What can hang from each mark:
A: G S W
Y: G W
Q: A K T
S: A E K
W: T Y
M: S
K: Q

Known rows, with every way that one mark hangs from another:
Y[G W[T]]: [ -8 -23   8 -21  44 -13  -5  19 -21  23  27 -47 -11 -34  28  -8 -13  -5
  23 -12   4   9  10  -6  -9   1  -6   5  31  -8   4 -11  10  12 -28   8
 -10 -29 -25   5 -11]
K[Q[T]]: [-14 -32 -23 -20   9  15  -9  13 -31  19  12 -27  -8 -20  20  -1  -7  -5
  23 -28  -7  -4  -4 -11  -8   5  -8  -1   2   5  20  -7  23  34  -6  -2
  -5 -30   8   8 -26]
M[S[A[W] K]]: [-22 -18  19 -10  14  11 -25  15 -15  41  24 -20 -19 -10  20 -32 -27 -11
  19 -22 -31   3  -9  -7  -4   0 -12  15  31   2   0  -1  43  20 -12   7
   9 -38  10   4  -3]
K[Q[A[S W] T]]: [-18 -33 -25 -16  20  23  -8  16 -22  45   7 -20  -6 -17  17   2 -18  -7
  33 -24 -15 -13 -11 -11  -2  -5  -3   9  19  18  21  -2  42  28 -18  -7
   5 -25  19   6 -43]
Y[G W]: [ -5 -25   3 -16  44 -13 -12  23 -18  28  20 -42 -12 -32  16 -17 -14 -11
  20 -24   0  12   5  -9  -9   4 -16   6  33  -9   6 -12   7  10 -27   4
  -3 -32 -16   1  -2]
A[S[K] W[Y[G]]]: [-17 -18  25   6  28   8 -11  10  -4  47  15 -34 -22 -12  17 -10 -35 -14
  22   2 -11   1 -11 -13  -7  15  -3  35  71   2   2  -3  18  11 -23   0
  17 -18 -14  -3 -21]
M[S]: [ -9 -23   6  -7  21  -3 -21  14 -18  25  18 -34 -13 -19   5 -19  -6 -10
  13 -27 -15   7  -6  -9 -20   3   2   6  15  -4   9   0  16  25 -13   5
  -2 -34   7   2   2]
M[S[E]]: [-18 -22   8  -8  30   5 -21  16 -12  46  20 -35 -25 -17  20 -23  -9  -8
   9 -34 -18   3  -1  -2 -23  -4  -3   6  17  -6   4  -1  23  30  -8   8
   0 -32  12   1  -4]
K[Q[A T]]: [-17 -36 -34 -27  21  18 -10  16 -27  39   7 -23  -1 -15  17   5  -6  -3
  29 -29 -15  -7  -5 -10   0  -3  -4  -3   1  10  22  -5  30  37 -11  -5
   0 -27  14   7 -34]
Y[G]: [ -6 -31  -4  -8  34  -7 -17  17 -15  27  15 -40 -11 -29  11 -14 -18  -9
  15 -18  -6   8  10 -11 -15   5   0  11  29 -12  10  -5   0  26 -13   1
   2 -29 -10   0  -5]
S[A E]: [-16 -24  -7 -16  27  11 -23  16  -5  60  25 -24 -17 -10  35 -17 -20  -1
   3 -36 -22  -1   9  -2  -8  -5  -6   1  24  -4  -6  -5  16  43  -3   6
  10 -34   7   4 -18]
Q[A[S] K T]: [-11 -23 -30 -19  44  16 -18  17   4  69  -3 -28  12   7  -3   2 -17   7
  33 -17 -33  -1  -8 -10   3   0  23  15  27  17  35   3  21  29 -34  -8
   8 -16   7   1 -30]
M[S[A E K[Q]]]: [-33 -18   9 -19  18  19 -25  22 -21  63  25 -16 -35 -12  37 -36 -19  -6
  16 -29 -26  -2  -2   1  -4  -6 -25   9  30   3   0  -9  48  37   0   5
   9 -39  20   5 -12]
A[G]: [  2 -28 -12   3  18   3 -22  11 -25  22  27 -42 -12 -31  17   5 -20  -8
   9 -15 -19   6  -1  -9 -25   9  16   6  25   5  14  -7  -1  18 -20  -3
   3 -31  -5  -5  -4]
A[G S[K]]: [-11 -18  -4  14  14   8 -27  18 -16  41  22 -34 -25 -19  28  -5 -28  -3
  19   4 -29   6  -9  -8 -19  11  11  25  68  13  15 -13  10   8 -25  -6
  12 -25  -3  -9  -9]
Q[A[G] K T]: [ -6 -23 -35 -17  45  21 -20  11  -8  63   7 -38  12  -4  -1  12 -22   2
  27 -19 -41   1  -3  -7  -3   3  28   6  10  18  40   0  19  25 -36  -9
   3 -22   3  -3 -25]
M[S[E K]]: [-29 -19  15 -10  29  11 -25  16 -12  52  18 -28 -31 -10  30 -28 -13  -9
  14 -26 -25   3  -1  -2 -16  -3 -10  14  31  -5   5  -5  31  26  -4   9
   6 -31   8   0  -4]
Q[A[W] K]: [ -5 -31 -14 -27  46  13 -14  11  -5  58   5 -29   9  -9   1   8 -26 -15
  25 -28 -18  -7  -5 -18   6  -3  16  18  14  17  20   6  23  31 -26  -2
  13 -20   1   1 -18]
Q[A[G W] K]: [ -1 -29 -17 -14  44  19 -18  10 -11  60  13 -36   3 -19   4  13 -36 -14
  23 -19 -27  -4  -5 -13  -2  -1  24  19  21  24  25   2  23  22 -35  -8
  11 -23   1  -5 -17]
S[A E K]: [-30 -20   1 -18  25  19 -28  20  -5  69  25 -17 -26  -3  48 -24 -25  -1
  10 -25 -32  -1   7  -3   1  -3 -15   9  41  -3  -4 -10  28  38   2   8
  18 -32   2   3 -16]
A[S]: [ -4 -24  -8   0  17  -3 -19  17  -8  31  14 -29 -13 -15  14  -6 -13  -4
  16 -14 -11   3  -8 -12 -16   8   9  16  47   2   9  -4   1  24 -18  -2
   8 -24  -1  -1 -12]
A[S W]: [ -7 -27   6   4  18   7 -14  10  -9  28  14 -30 -13 -21  15  -6 -27 -13
  19 -16 -10  -5 -12 -14 -16   5   7  25  46  10   6   2  17  14 -21  -1
  10 -23   3   0 -20]

Rows:
[-11 -36 -27 -20  19   8 -13  22 -26  47   8 -20 -10 -20  19   3  -9  -8
  26 -25  -4  -7  -9 -12  -4  -4  -2   9  29  14  12  -6  24  37 -13  -8
   9 -26  14   4 -26] | K[Q[A[S]]]
[-20 -23   5 -16  27  19 -13   9  -7  54  31 -28 -18 -17  46  -9 -31  -6
   9 -27 -16  -9   9  -2  -7  -9   0   4  20   2  -9  -3  33  39  -7   9
   7 -31   0   8 -31] | S[A[W[T]] E]
[ -8 -24  16 -14  22   5  -1  -2 -13  16  25 -42  -5 -21  21  15 -19 -14
  14  -6   1  -4  -4 -13 -11  12  16  10  19  -1  -1   1  12  25 -17   8
   0 -21 -21   7 -23] | A[W[T Y]]
[ -2 -25  -3   0  13  14 -21   9 -20  35  32 -31 -10 -27  21  -7 -38  -9
  10 -21 -25   0  -2  -8 -12   5   6   8  27  10   3  -3  22  21 -22  -2
   9 -38   3   0 -15] | S[A[G W]]
[ -4 -21   0  -5  12  12 -17   6 -21  31  37 -35  -9 -29  32   2 -37  -6
  13 -11 -22  -1   2  -6 -13   3  14   5  26  11   1  -3  24  22 -24   1
   4 -36  -5   2 -22] | S[A[G W[T]]]
[-24 -25   0 -19  19   9 -21  21 -26  43  15 -21 -21 -16  19 -19 -10 -12
  27 -22 -20   0  -9  -8  -4  -2 -13  11  25   5  11  -4  40  28  -8   2
   6 -32  15   3  -7] | M[S[K[Q[A]]]]
[ -8 -25 -25 -14  44  30 -15   8  -7  60   9 -38  10  -9   0  11 -34  -6
  29 -20 -39  -5  -6 -10  -1   1  25  14   9  24  37   2  32  17 -39  -7
   5 -22   6  -2 -32] | Q[A[G W] K T]
[-11 -26 -31 -29  46  17 -16  12  -2  59   0 -30  17   5  -2   5 -13   2
  28 -26 -31  -3  -1 -11   6   1  19   6   6  11  34   3  20  33 -27  -4
   4 -20   3   3 -26] | Q[A K T]
[ -4 -17   7  -5  15  11 -13   2 -17  34  38 -39  -8 -22  25   8 -34  -6
  10  -7 -17   0  -2  -5 -10  10  15   6  29   7  -2  -4  18  25 -25   1
   6 -33 -12   3 -23] | S[A[G W[T Y]]]
[-26 -22  15   3  27  22 -18  14  -2  57  16 -25 -31 -12  40 -16 -34 -13
  19 -14 -20  -9  -7  -9 -10   0  -5  32  59   9   1  -5  31  16 -11   4
  18 -20   2  -1 -25] | A[S[E K] W]
[ -8 -21  11 -15  34 -10  -3   5 -13  23  25 -52  -7 -22  20  12 -10  -2
  14   2   6   7   9  -6 -12  13  17   6  32 -15   1  -5  -5  34 -19   5
  -3 -21 -33   5 -18] | W[T Y[G]]
[  0 -22 -26  -8  43  10 -24  17  -5  73   9 -35  -1 -11   3  10 -26  -3
  25 -11 -29   1  -7  -9  -6   2  29  21  45  24  29  -3  12  25 -39 -13
  14 -21   3  -8 -16] | Q[A[G S] K]
[ -7 -28 -11 -31  46  13  -8   7  -6  54  10 -32   9 -13  12  15 -25 -12
  26 -17 -14  -8  -1 -15   6  -5  25  14  14  18  19   6  27  32 -26   1
   7 -18  -7   5 -23] | Q[A[W[T]] K]
[-11 -38 -14 -26  22  14  -5  12 -27  40  13 -25  -6 -23  16  11 -13 -18
  23 -28   0 -10 -10 -14   0   1  -4   7  13  12   8  -3  27  37 -12  -3
   8 -26   7   6 -29] | K[Q[A[W[Y]]]]
[ -2 -26 -14 -18  45  18 -12   7 -13  56  17 -40   4 -21  14  21 -34 -11
  25 -11 -22  -6  -1 -11  -2  -3  32  15  19  24  24   2  26  24 -36  -4
   6 -22  -7  -1 -23] | Q[A[G W[T]] K]
[-24 -30 -21 -18  18  24 -19  17 -28  44  15 -22 -12 -13  31   1 -18  -4
  31 -14 -28  -4  -5  -9   2   3  -6   7  25  12  21 -11  35  24 -11  -4
   8 -26   6   1 -25] | S[K[Q[A[G] T]]]
[ -9 -23   4  20  26  22 -18  12 -10  54  27 -41 -31 -31  31  -3 -41 -12
  13 -13 -22  -5  -7  -4 -28   1  12  26  54  17   8  -5  22  10 -28  -5
  12 -25   6  -8 -26] | A[G S[E] W]
[-25 -21   3   0  26  11 -23  20  -3  57  15 -24 -29  -5  39 -16 -20  -3
  16 -12 -21  -2  -2  -6 -13   2  -3  23  62   2   5  -8  15  24  -8   2
  16 -21   2  -2 -17] | A[S[E K]]
[-20 -22   9 -15  14  15 -24  13 -12  39  24 -15 -12  -9  32 -19 -35 -11
  18 -18 -29  -3  -2 -12   6   5 -12  15  37   4  -2  -4  32  24  -8   6
  16 -33   0   4 -12] | S[A[W] K]
[-12 -41 -21 -25  20  14  -9  16 -29  37  12 -22  -7 -28  20   6 -16 -17
  26 -31  -3 -11  -7 -15   0  -5  -6   7  10  14  10  -1  33  35  -9  -3
   7 -29  12   6 -27] | K[Q[A[W]]]
[-13 -35 -36 -17  19  21 -12  16 -31  41  15 -29  -5 -23  19  10 -13  -3
  27 -24 -20  -5  -4  -7  -6  -2   3  -2   6  16  27  -7  31  31 -18  -8
   0 -29  14   3 -33] | K[Q[A[G] T]]
[-20 -19  11  19  24  28 -21  14 -10  60  26 -35 -37 -22  42  -8 -45 -13
  16  -5 -31  -6  -7  -4 -21   3   5  33  67  18   8  -9  31   5 -23  -2
  18 -23   3  -9 -24] | A[G S[E K] W]
[-15 -20   3  -4  25  25 -17   9 -12  57  39 -36 -23 -26  48  -3 -41  -4
   6 -19 -25  -8   9   2 -14  -7   8   6  26   9  -3  -6  31  30 -16   5
   7 -34   0   2 -30] | S[A[G W[T]] E]
[-12 -26 -19   0  29   9 -25  21 -11  62  16 -29 -12 -13  23   4 -23  -4
  25  -5 -33   2  -8  -7  -8   0  15  17  58  15  16  -5  18  18 -30  -7
  18 -22   4  -9 -18] | Q[A[G S[K]]]
[ -6 -23   9 -12  24   4 -14   8  -9  39  24 -31  -6 -17  12 -11 -31 -10
  12 -21 -13   2   0 -10  -2   9  -4  10  32  -3  -5  -1  16  31 -18   2
  11 -33  -7   5 -18] | S[A[W[Y[G]]]]
[-14 -38 -18 -27  21  14  -3  13 -31  34  15 -24  -6 -30  29  12 -15 -14
  27 -23   1 -13  -3 -14   0  -7   0   5  10  13   8  -2  36  37 -11  -1
   3 -26   6   9 -31] | K[Q[A[W[T]]]]
[ -9 -30 -34  -9  32  17 -20  13 -12  49  14 -37   7 -13  11  10 -15   2
  24 -19 -38   0   0  -5 -11   0  20  -4  12   8  29  -1  20  22 -31  -6
   2 -25   7  -2 -29] | Q[A[G] T]
[-22 -25  -6 -25   3  13 -22  19 -28  40  22 -10 -18 -10  38 -17 -22  -6
  21 -19 -20  -2  -2 -11   9   4 -21   8  32   6   2 -13  32  38   2   1
  13 -36   5   7 -14] | S[A K[Q]]
[-18 -17  -1  14  25  18 -28  20 -10  63  25 -35 -36 -16  41  -8 -31  -1
  14  -3 -31   3  -2  -2 -22   5   6  24  70  11  11 -15  15  12 -20  -4
  15 -23   1  -9 -16] | A[G S[E K]]
[ -4 -26   3   3  18  12 -10   3 -24  14  33 -48 -11 -38  32  14 -34 -12
  14  -4 -12  -3   0  -8 -22   5  23  11  22  12   9  -3  18  10 -26   3
  -3 -27 -13  -1 -19] | A[G W[T]]
[  1 -23   9   6  21  11 -12   2 -20  25  30 -48 -11 -28  11  13 -31 -17
   8 -10 -15   2  -9 -12 -21  17  16  15  29   7   7  -4   7  12 -28  -2
   7 -27 -12  -5 -15] | A[G W[Y]]
[-10 -23   8  -1  19   6  -7   7 -10  22  20 -34 -13 -23  28   3 -26 -10
  22  -3  -5  -7  -7 -12 -16   3  17  22  45  10   3   2  20  17 -24   3
   4 -21  -8   4 -26] | A[S W[T]]
[ -6 -27 -13 -16  44  13 -14  15   1  67   2 -26   3  -5   2   4 -29 -11
  29 -19 -20  -7 -11 -15   3  -2  19  26  38  24  20   6  23  26 -32  -6
  16 -17   5  -1 -22] | Q[A[S W] K]
